Each row was made from one walk, in order. Every step used is in the known rows, and no mark comes twice. Write each row's walk.
Known rows:
vuga, manef, korim, zotip: [-20.1  13.8   9.3 -13.8  35.5  16.6  11.4 -78.5 -16.5  38.2 -24.1  25.5
  -3.3 -47.2  -4.7 -16.9 -26.4]
korim, zotip, nabogen: [-25.6  45.3  20.8   3.1  22.6 -11.6   4.7 -25.3  -0.2  19.6  -9.8  32.5
  -3.4 -12.8  -2.5 -12.5 -17.0]
nabogen, zotip: [-19.0   9.8  14.1 -28.2  15.2  -2.7   1.6  17.8  -8.8 -26.4 -36.8  31.3
  -7.6   2.9  19.7 -14.8 -26.0]
gafov, korim, manef, vuga: [-16.8   6.1  36.5  -9.1  54.0  -9.6   1.2  -1.8 -30.1  -4.8 -33.8  18.5
  -6.1 -24.3 -15.6 -18.7 -13.0]
gafov, korim, manef, nabogen: [-18.7   8.5  33.7  -6.2  37.0 -13.4  -3.4  -0.5 -21.7  11.4 -18.8  26.7
  -4.3 -11.6 -10.7 -13.4  -2.9]
manef, vuga, zotip, nabogen: [-24.6  26.0  25.2  -1.3  62.8  -0.8  23.4 -17.9  26.9  -2.1 -47.1   5.6
  -4.2   0.1  11.1  27.7 -29.6]
gafov, korim, zotip: [-15.5  24.0  22.9   8.4  33.2  -3.5   2.3 -31.9 -25.6  -4.8 -22.3  36.9
  -3.2  -2.1 -16.9 -40.3   2.6]
gafov, korim, zotip, nabogen, manef, vuga: [-16.5  33.2  25.3  19.8  64.8  -8.4   5.0 -28.2 -19.9 -10.4 -15.0  37.7
  -5.3  -6.9  -3.3  -8.9   0.2]
manef, nabogen: [-19.3  23.3  26.6  -3.2   9.9 -14.1  13.1  -2.9  42.2  14.5 -16.3  21.2
  -1.4  -9.5  10.2  22.9  -6.6]
gafov, korim: [-11.3   5.3  25.8   4.7  22.2  -2.9   5.0 -22.8 -16.0  -3.4 -30.4  34.9
  -6.7  -5.8  -7.3 -27.5   0.2]
korim, zotip: [-22.1  38.8  18.1  -6.6   5.6  -5.4   4.2 -31.1  -9.0  -1.4 -22.1  25.9
  -1.0 -15.7 -13.3 -27.6 -15.7]
vuga, zotip, nabogen, manef, korim: [-25.0  24.5   9.7   5.8  20.6   7.3  10.7 -47.4   8.5  10.5 -29.4  28.3
  -7.4  14.8  21.2  34.3 -25.6]
korim, manef, vuga, zotip, nabogen: [-30.2  18.4  33.0 -25.7  49.0 -10.4   3.2   3.8 -14.7  10.5 -39.1   0.5
  -4.5 -22.1  -4.0  15.1 -39.8]
manef, korim: [-10.4   4.3  24.7 -12.1  -7.9   5.5  21.1 -36.4  42.2  14.7 -28.1  24.1
 -10.7 -56.8  -8.9  -8.5 -34.8]
vuga, zotip: [-25.2  16.6  10.4  -9.2   0.6   9.7   9.2 -41.0  -2.3   4.1 -48.0  18.2
  -2.2  27.8   4.7  -0.4 -20.9]
zotip, nabogen: [-21.3  21.7  25.9   2.1  14.4 -13.0   8.4  -8.6  17.0  30.0 -17.0  32.1
  -9.4 -17.0  16.0  12.2 -21.2]
manef, korim, gafov: [-10.9  -4.9  30.2 -25.3   8.0   7.4  28.1 -30.5  37.5  21.5 -39.8  26.3
 -12.3 -59.4 -16.4 -17.1 -21.5]
nabogen, zotip, vuga, manef, korim: [-25.1   8.5  10.2 -24.5  27.2   4.5   0.4  -3.7  -6.5 -15.0 -35.5  36.4
  -3.6  16.4  23.6  -1.2 -29.9]

Write each row's walk:
[-21.3  21.8  20.6 -15.2  27.4 -13.0   8.6  21.1  33.3  -4.5 -18.3  27.2
  -2.6   6.7  23.8  19.4 -11.7]  manef, nabogen, zotip
[-21.5  17.0  10.4  -9.3  43.6  13.9  11.6 -75.4 -12.4  47.8 -18.2  28.7
  -4.5 -45.4   0.6  -9.9 -27.4]  vuga, manef, korim, zotip, nabogen
[-16.9   3.2  31.8 -10.0  27.6  -8.8  -5.9  -7.0 -40.5   4.8 -27.5  27.7
  -6.5 -16.8 -15.7 -28.9  -8.9]  gafov, korim, manef
[-19.5   7.7  30.9 -12.0  46.1 -13.1  -5.5  11.6 -26.4   1.8 -19.6  29.7
  -4.7  -3.0  -4.1 -14.9  -5.6]  gafov, korim, manef, nabogen, zotip
[-22.4   9.7  31.6  -8.8  42.2 -14.7  -7.3  14.0 -21.7  -1.5 -19.8  31.8
  -3.0  10.5  -2.6  -9.1  -5.1]  gafov, korim, manef, nabogen, zotip, vuga
[-26.9  27.2   9.2   6.2  19.3   4.3   6.0 -40.7  -4.5   5.8 -31.5  27.9
  -5.9  27.5  24.6  33.8 -20.4]  vuga, zotip, nabogen, manef
[-24.5  14.0  15.7 -21.9   8.4  -6.6  -2.2  22.5   0.5 -33.5 -36.9  35.8
  -3.8  30.3  22.7  -2.0 -25.5]  nabogen, zotip, vuga
[-21.5  10.9  33.7  -3.6  66.4  -8.1   1.8  -6.9 -28.3   6.1 -32.0  20.1
  -6.0  -6.3  -8.7  -8.7 -14.5]  gafov, korim, manef, vuga, zotip, nabogen
[-27.5  14.0  15.8  -5.7   6.1   1.4   0.1 -39.0 -10.4  10.5 -34.8  29.1
   2.2  16.1  10.8   9.3 -17.0]  zotip, vuga, manef
[-28.8  23.1  12.9   0.2  16.7   3.5   9.6 -34.7   6.5  24.7 -35.8  25.1
  -4.6  30.4  15.9  13.9 -22.4]  vuga, zotip, nabogen
[-14.2  29.7  15.0   5.2   0.1   1.3   6.4 -47.8   5.8 -32.3 -16.0  33.2
  -7.4 -35.4   6.3  28.6 -23.6]  nabogen, manef, korim, zotip, vuga
[-21.1  25.1  19.7  10.9  40.8  -1.0  -1.5 -43.0 -32.9  -0.5 -22.1  40.3
   0.9  15.4 -11.9 -31.0   3.7]  gafov, korim, zotip, vuga, manef
[-23.6  51.6  20.5   9.6  43.7 -11.9   5.9 -27.1  -4.1  -6.2 -10.2  29.1
  -4.5 -21.1   6.1  14.2 -18.1]  korim, zotip, nabogen, manef, vuga
[-12.0  24.5  21.5   1.5  34.0  -4.4  10.8 -22.0  -3.8 -51.4 -34.9  15.5
  -7.9 -36.9  18.0  45.3 -20.5]  nabogen, manef, vuga
[-26.6  16.8  33.8 -27.1  11.3 -19.5  -3.9  14.5  -3.6  22.3 -17.4  11.3
  -2.8 -28.9  -4.5  11.2 -23.8]  korim, manef, nabogen
[-25.3   3.9  13.0 -31.1  35.3   5.3   4.1  -0.7  -8.7 -11.7 -41.1  37.5
  -4.5  15.5  20.1  -5.4 -23.7]  nabogen, zotip, vuga, manef, korim, gafov
[-22.1  21.4  23.5  -7.8  52.3   3.2  23.2 -22.3  20.8 -16.6 -55.5   0.9
  -2.5  -2.1   3.4  17.6 -28.7]  manef, vuga, zotip
[-31.4  43.9  15.0   0.5  24.3  -4.9   0.7 -41.1  -7.0  10.1 -16.6  29.9
   6.2  13.9  -2.8  -3.7 -10.3]  korim, zotip, vuga, manef, nabogen
[-18.5  30.1  25.4  11.3  44.2 -13.0  10.6 -11.7  11.9  -6.8 -17.3  27.3
 -10.8 -28.0  28.2  51.2 -22.2]  zotip, nabogen, manef, vuga
[-20.1   7.3  32.3  -8.5  58.0  -5.3   1.6  -9.7 -32.4  -3.8 -38.2  16.9
  -4.9  -7.7 -14.0 -16.2 -13.7]  gafov, korim, manef, vuga, zotip
